What can hang from each mark
z638: z520
z945: z174 z244
z751: z232
z948: z174 z516 z520 z945
z232: z638 z751
z516: z244
z244: z520
z520: z596 z638 z948
z596: z520

Each row was made from one small tree. The marks that hang from a mark follow it in brackets, in the order of their numbers. Every link used is in the known rows. Write each row's tree.
In the rows, zero is written as 128.
Known rows
z596(z520): [120 124  92 132 173 121 132 124 122 116 128  95 139 181 129 100 171 130
 138 223 132 118  75 118 160 129 115 173 130 112 141 127 114 131 127 110
 134 116 141 122 123 135 107 176 126 120 135 140 135 115 140 148 144]
z945(z244(z520(z948))): [188  94 167 132  98 131 157  90 130 150 147 123 136 185 129  72 138 119
 127 163 118 118 135 116 180 124 107 103 124 126  94 126 136 108 118 127
 140  95  99 124 156 128  90 167 139 122 143 143 128 143 205 148 125]
z244(z520(z638 z948(z945))): [101  97 179 128 132 143 147  96 139 122 164 149 131 156 123 194 127 125
 114 166 128 146 103 123 142 120 172 108 115 158 139 134 150 109 148 181
 128 111 121  87 137 126 146 128 132 145  90 111 136 143 124 136  96]
z516(z244(z520)): [153 106 151 129 114 109 151  95 118 135 142 107 137 151 128  91 175 122
 132 201 123 118 126 131 175 155  71 129 123 114  70 115 114 148 116 126
 133 114 168 202 129 124 186 183 146 108  96 144 123 127 124 160 119]
z638(z520(z948(z945))): [115 116 150 131 145 145 130 123 117 122 135 157 126 172 125 169 117 122
 123 117 132 116 170 127 138 146 137 129 106 138 146 139 137  34  92 180
 131 143 128  88 156 119 137 103 127 118 164 173 116 123 131 142 133]
z232(z751): [128 148 121 128 140 128 132 124 135 120 156  60 125 185 121 161 173 128
 128 165 118 124  73 118 178 106 170 130 127 102  96 124 114 151 143  78
 113 111 133 151 121 127 148 136 120 100 142 120 108 126 127  35 161]
z232(z638(z520(z948)) z751): [113 145 129 138 127 130 145 138 126 115 124  86 117 155 124 209 121 114
 148 110 110 112 153 129 194 130 165  80 127 102 176 117 134 102 130 111
 114 138 122 127 144 134 150 118 102 128 192 142 111 128 116 127 155]
z516(z244): [145 125 119 125 122 109 131 127 122 143 127  99 140 173 129  91 164 124
 133 151 123 127 121 135 193 158  79 157 122 108  93 118 110 154 112 104
 133 130 154 191 140 124 183 137 130 103 107 132 104 127 106  68 120]
z244(z520(z596 z638 z948(z174))): [111 109 139 123 111 150  85 103 135 130 138 162 124 126 129 101  99 129
 109  75 155 137 129 134 100 115 154 120 145 154 122 120 109 132 166 155
 121 113 101 109 128 131 113 172 141 148  75  80 153 140 130 197 159]
z948(z520): [128 136  98 129 147 117 161 113 117 125 143  61 130 129 129  89 155 134
 122 190 117 118 118 126 145 104 106 117 131 151  94 128 112 183 146 105
 126  97 147 140 113 134 107  83 125 114 119 128 114 128 144 173 149]
z945(z174 z244): [160 129 109 126 116 113 104 102 139 162 134  95 123 207 131  55 158 131
 112 162 126 123  75 115 124  78  97 137 141 132 107 130 122 125  96 101
 157 130 105 137 128 143  43 123 136  92 136 163 110 127 185  55 129]
z232(z638(z520(z596)) z751): [126 152 116 139 139 125  93 141 128 109 116  51 113 166 129 196 132 130
 145 106 103 120 156 128 175 101 175  74 131 113 141 116 108  76 169 124
 101 142 146 158  99 142 145 140 101 131 163 127 137 113 117 105 158]
z520(z948): [114 121 131 131 123 126 149 114 125 133 133 118 121 181 122  95 128 124
 122 120 132 125 104 122 172 150 112 144 129 122 111 132 122 167 111  99
 133 118 104 111 151 131 132 100 127 104 151 131 118 135 140  72 134]
z751(z232(z638(z520(z596)))): [120 167 124 135 148 130 101 132 116 108  90  41 124  98 132 164 115 140
 188 131 103 126 158 133 163 101 111  88 126 130  95 116 100  82 149 129
 102 138 140 151 115 126 137 119 108 138 154 151 138 112  93 164 111]
z945(z174 z244(z520(z638 z948))): [146 101 140 139  63 128 127 106 152 157 146 157 132 179 127  71 119 118
 109 139 124 130  92 112 133  72 134 107 150 141 153 130 159 147 117 122
 159 113  73  98 143 140  60 164 140 139  77 109 130 146 192 135 127]
z945(z244): [199 123 120 124 119 116 136 118 138 153 128  95 129 193 129  71 164 135
 129 150 114 125 116 124 175  92 102 135 120 125  88 121 111 109 133  95
 131 103 117 122 131 133  82 112 126 103 128 152 107 128 196  92 119]
z638(z520(z596 z948(z516 z945))): [126 120 150 131 150 137 118 131 109 101 122 160 127  92 132 179  87 125
 111  41 128 133 178 125  71 158 160 121 106 130 145 147 157  44 103 170
 126 153 139 112 125 123 163  86 127 130 195 161 143 119 122  78 106]
z244(z520(z596 z948(z516 z945))): [115 103 185 126 142 139 127 122 115 101 146 120 129  85 131 176 115 128
 103 111 118 138 131 113  70 167 152  97 109 137  85 141 157 111 108 174
 130 108 136 136 127 120 161 123 146 136 186 159 160 128 129  82  96]
z516(z244(z520(z596 z638))): [143 113 141 128 107 111 115 112 132 132 132 103 145 135 130  99 135 124
 124 135 118 148 156 136 182 122 124 124 132 151 118 109 112 152 189 128
 119 128 149 163 109 134 159 169 133 152  34  78 150 136 105 152 115]
z945(z174 z244(z520)): [143 116 145 127 102 122 115 111 140 142 155  88 129 183 128  58 174 124
 111 188 125 116  80 112 119  77  90 108 138 123  84 122 134 101  95 120
 164 118 111 152 125 139  61 187 148  96 117 163 126 135 208 147 125]
z638(z520): [129 132 122 127 150 122 136 114 116 123 112 158 132 156 130 103 152 130
 136 136 124 109 145 131 151 117 114 144 123 107 116 126 108  83 132 122
 130 145 139 128 120 130 150 147 111 110 142 138 114 125 155 162 142]
z520(z596 z638): [122 136 110 124 136 115 101 111 139 131 119  93 130 157 129 122 127 134
 120  95 126 154  96 130 166  93 151 140 139 164 121 132 107 172 198 117
 111 113 114 120 115 135 112 114 113 142  74  70 137 132 129  66 126]
z638(z520(z596 z948(z516))): [127 135 125 132 135 123 130 139 109 107 108 150 125  85 131 125  77 125
 121  43 125 126 178 125  96 171 133 135 124  93 128 138 136  94 120 106
 132 149 117 137 130 128 154 121 128 129 195 127 142 123 135  88 133]
z945(z174 z244(z520(z638))): [143 121 141 132  94 117 112 111 149 159 148 122 129 164 131  88 156 125
 107 177 123 131  75 116 128  52 120 106 149 149 125 121 141 124 140 117
 153 125 105 114 121 139  45 171 140 134  55 114 129 140 195 161 114]

Which tree is each row?
[111  92 169 134  95 138 116 118 125 129 160 118 141 170 126 126 136 107
 104 161 129 115 119 118  87 166 109 117 130 142 118 124 158 119  61 179
 160 136 147 161 140 117 162 141 156  98 126 187 127 134  96 105 118]
z516(z244(z520(z948(z945(z174)))))
[127 157 121 137 131 140 112 134 120 110  90  79 126 116 126 147  75 133
 192  89 108 120 171 134 159 131 123  88 131 123 130 122 120 107 122 137
 103 142 116 126 142 120 141 112 110 141 177 147 136 121  78 137 128]
z751(z232(z638(z520(z596 z948))))
[122 167 132 129 155 117 137 134 121 120  97  66 126 102 126 173 144 136
 194 171 104 110 143 139 159 108  98  99 117 104 114 132 111 105 136 127
 103 137 142 149 123 116 140 142 107 129 153 166 113 106 100 178 102]
z751(z232(z638(z520)))
[123 133 124 145 124 122 109 134 113 118  89  80 118 141 127 152  91 129
 142  74 114 125 180 140 166 133 120  87 137 123 162 123 123  96 145 153
 116 138 108 125 134 138 133 125 104 143 188 127 146 125 122 147 128]
z232(z638(z520(z596 z948)))
[122 162 105 108 148 132 140 155 142 145 129 171 122  20 132 110 144 148
 112 131 155 134 115 137  47  83 137 135 135 144 140 137 116 183 144 110
 130 115 139 121 101 126  81  90 124 141  73 109 112 128 133 179 134]
z948(z174 z516 z520(z638))
[121 144 123 119 163 123 164 142 134 128 143 130 122  43 128 204 152 138
 106 169 124 146 113 129  59  95 153 115 106 167 149 142 152 155 155 147
 131 116 155  92 109 120 123  47 123 141  91 122 121 123 126  94  88]
z948(z516 z520(z638) z945)
[123 113 143 132 134 157  99 113 115 105 121 138 128 159 130 162  87 123
 125  64 131 128 189 124 121 145 155 116 117 145 147 136 138  28 122 177
 124 142 120  98 139 132 136  88 126 123 174 159 142 119 122 121 140]
z638(z520(z596 z948(z945)))
[129 140  85 126 131 125 125 111 130 124 130  91 124 115 132  99 118 138
 118 127 122 140 136 131 150  89 149 115 139 186 132 124 110 188 190 109
 114 101 122 119 108 137  90  75 121 147  68  78 140 137 126 164 139]
z948(z520(z596 z638))
[116 130 111 120 124 118 127 118 130 122 117 152 133  97 129 147  86 130
 118  35 126 154 110 127 105 144 157 146 132 127 153 139 137 189 152 102
 120 130  95 116 133 129 151  78 122 151 124  73 140 133 121   4 103]
z520(z596 z638 z948(z516))
[150 113  94 134 119 113 157 166 118 128 121 179 141 107 127 107 126 120
 134 152 129 125 118 127 120 203  97 180 121  80 164 123 158 148  69  93
 142 144 143 154 144 121 173 150 138 126 179 144 129 122  92  73 121]
z596(z520(z948(z516(z244))))
[124 123 119 141 127 133 111 119 114 114 113 132 125 163 130  92  81 123
 128  56 124 122 173 127 162 146 135 131 134 135 137 130 117  89 139 122
 132 144 106 124 130 133 139 123 122 126 174 127 138 123 137 163 162]
z638(z520(z596 z948))
[149 148 106 116 121 125 136 165 142 157 119 190 129  13 127 109 146 140
 117 122 151 137 156 149  60 116 102 145 127 124 138 120 116 199 132 103
 128 136 155 165 107 121 139  97 128 135  45  97 105 126 103 169 130]
z948(z174 z516(z244) z520(z638))
[141  95 155 141  95 118 161 105 120 141 142 124 143 154 129  91 139 110
 129 176 129 120 143 131 175 190  90 127 123 109  97 116 131 158  98 121
 134 117 136 186 146 124 185 175 146 122 126 140 128 137 120 164 126]
z516(z244(z520(z948)))
[117 136 136 121 132 143  98 168 115 129 105 198 126  67 133 118  81 134
 121  16 153 117 181 128  39 147 131 141 130 102 124 139 119  79 102 133
 127 156 123 132 120 129 130 139 134 121 184 133 135 121 129 134 157]
z638(z520(z596 z948(z174 z516)))
[113 138 116 125 154 133 143 127 142 131 149  94 128 128 129 166 151 140
 114 183 130 143 123 126 128  75 159 111 121 196 154 134 135 139 166 160
 126 104 151  90 115 129  94  33 123 133  64 121 118 134 119 150 118]
z948(z520(z638) z945)
[134 133 162 108 159 162 114 155 127 138 144 195 118  87 125 196 134 134
 106  86 157 128 117 123  17 139 142 140 115 112 109 151 139 102  75 175
 134 143 129  98 135 111 132  81 136 107 171 172 109 123 121  63 112]
z520(z948(z174 z516 z945))
[131 120  93 141 107 112 162 168 129 125 111 211 136  98 127 129 115 118
 133 130 130 134 117 133 134 183 116 187 121 102 205 122 165 170 114  93
 136 158 135 126 144 126 172 136 125 145 107  95 125 131  88  97 102]
z596(z520(z638 z948(z516(z244))))
[142 123 107 120 123 138 117 186 117 140 122 197 132  82 128  89 130 123
 136 120 154 114 129 137  64 187  90 185 128  74 148 120 124 127  59 111
 133 149 148 151 140 123 158 180 144 119 164 150 124 118 101 126 142]
z596(z520(z948(z174 z516(z244))))
[108 161 145 137 137 120 165 163 122 117  92 128 117  35 125 203 100 131
 199  99  94 116 147 128 117 148  96 100 111  68 142 133 152 126  60 110
 111 151 131 130 143 111 167 121 106 139 209 167 120 111  94 113  92]
z751(z232(z638(z520(z948(z516)))))
[122 145 110 112 162 166  72 141 146 129 140 123 115 105 129 155 122 150
 107 118 169 146 146 140  59  65 179 107 133 205 134 133 101 109 184 187
 111 113 140  89  95 129  68  50 138 146  62 100 134 123 115 169 152]
z948(z174 z520(z596 z638) z945)
[160 138  85 124 118  99 142 150 135 132 116 131 131  49 131 117 112 136
 120  98 126 151 169 137 109 135 124 127 127 150 131 123 120 204 149  75
 125 129 157 179 107 131 148  68 128 144  79  77 130 128  92 132 116]
z948(z516(z244) z520(z596 z638))
[100 124 100 132 138 117 162 144 131 127 121 177 123 103 124 143 119 131
 126 134 126 138  80 125 111 143 152 171 129 105 205 135 164 160 130 101
 131 124 107  86 140 128 113 140 118 152 129  92 139 132 129  82 105]
z596(z520(z638 z948(z516)))
[108 114 107 125 154 156  96 136 116 131 130 157 122 171 123  97 136 131
 130 149 171 113 104 129  98 144 120 176 140 111 147 130 114 109 101 148
 122 128 119  96 139 128  81 184 142 111 149 144 126 124 128 187 178]
z596(z520(z948(z174)))
[ 92 107 152 132 110 123 158  93 135 121 151 153 131 150 124 117 128 121
 122 157 131 136 104 126 164 118 145 117 133 134 134 133 135 183 172 127
 128 100 101 103 154 128 142 143 132 145  85  87 129 146 135 148 122]
z244(z520(z638 z948))
[150 113 150 135 117 119 110 100 126 128 135  68 144 149 135  79 146 121
 129 163 124 128 141 133 172 167  98 119 124 128  60 106 104 139 150 130
 129 120 156 208 114 131 180 167 138 121 111 119 142 130 104 164 127]
z516(z244(z520(z596)))
[ 93 124  94 120 130 146 100 153 129 134 121 207 122 154 129 104 121 129
 124 132 164 125 101 131 113 121 142 179 151 126 190 126 118 124 124 134
 123 123 104  63 133 132  82 158 130 144  88 103 129 129 124 159 160]
z596(z520(z638 z948(z174)))
[111 116 167 115 132 137 139 132 135 131 139 209 127  36 127 150 127 130
 103  98 144 136 110 127  54 122 142 132 134 102 125 132 138 146 127 143
 129 122 111 114 133 120 147 167 145 139 103  96 132 141 139 164 115]
z244(z520(z638 z948(z174 z516)))
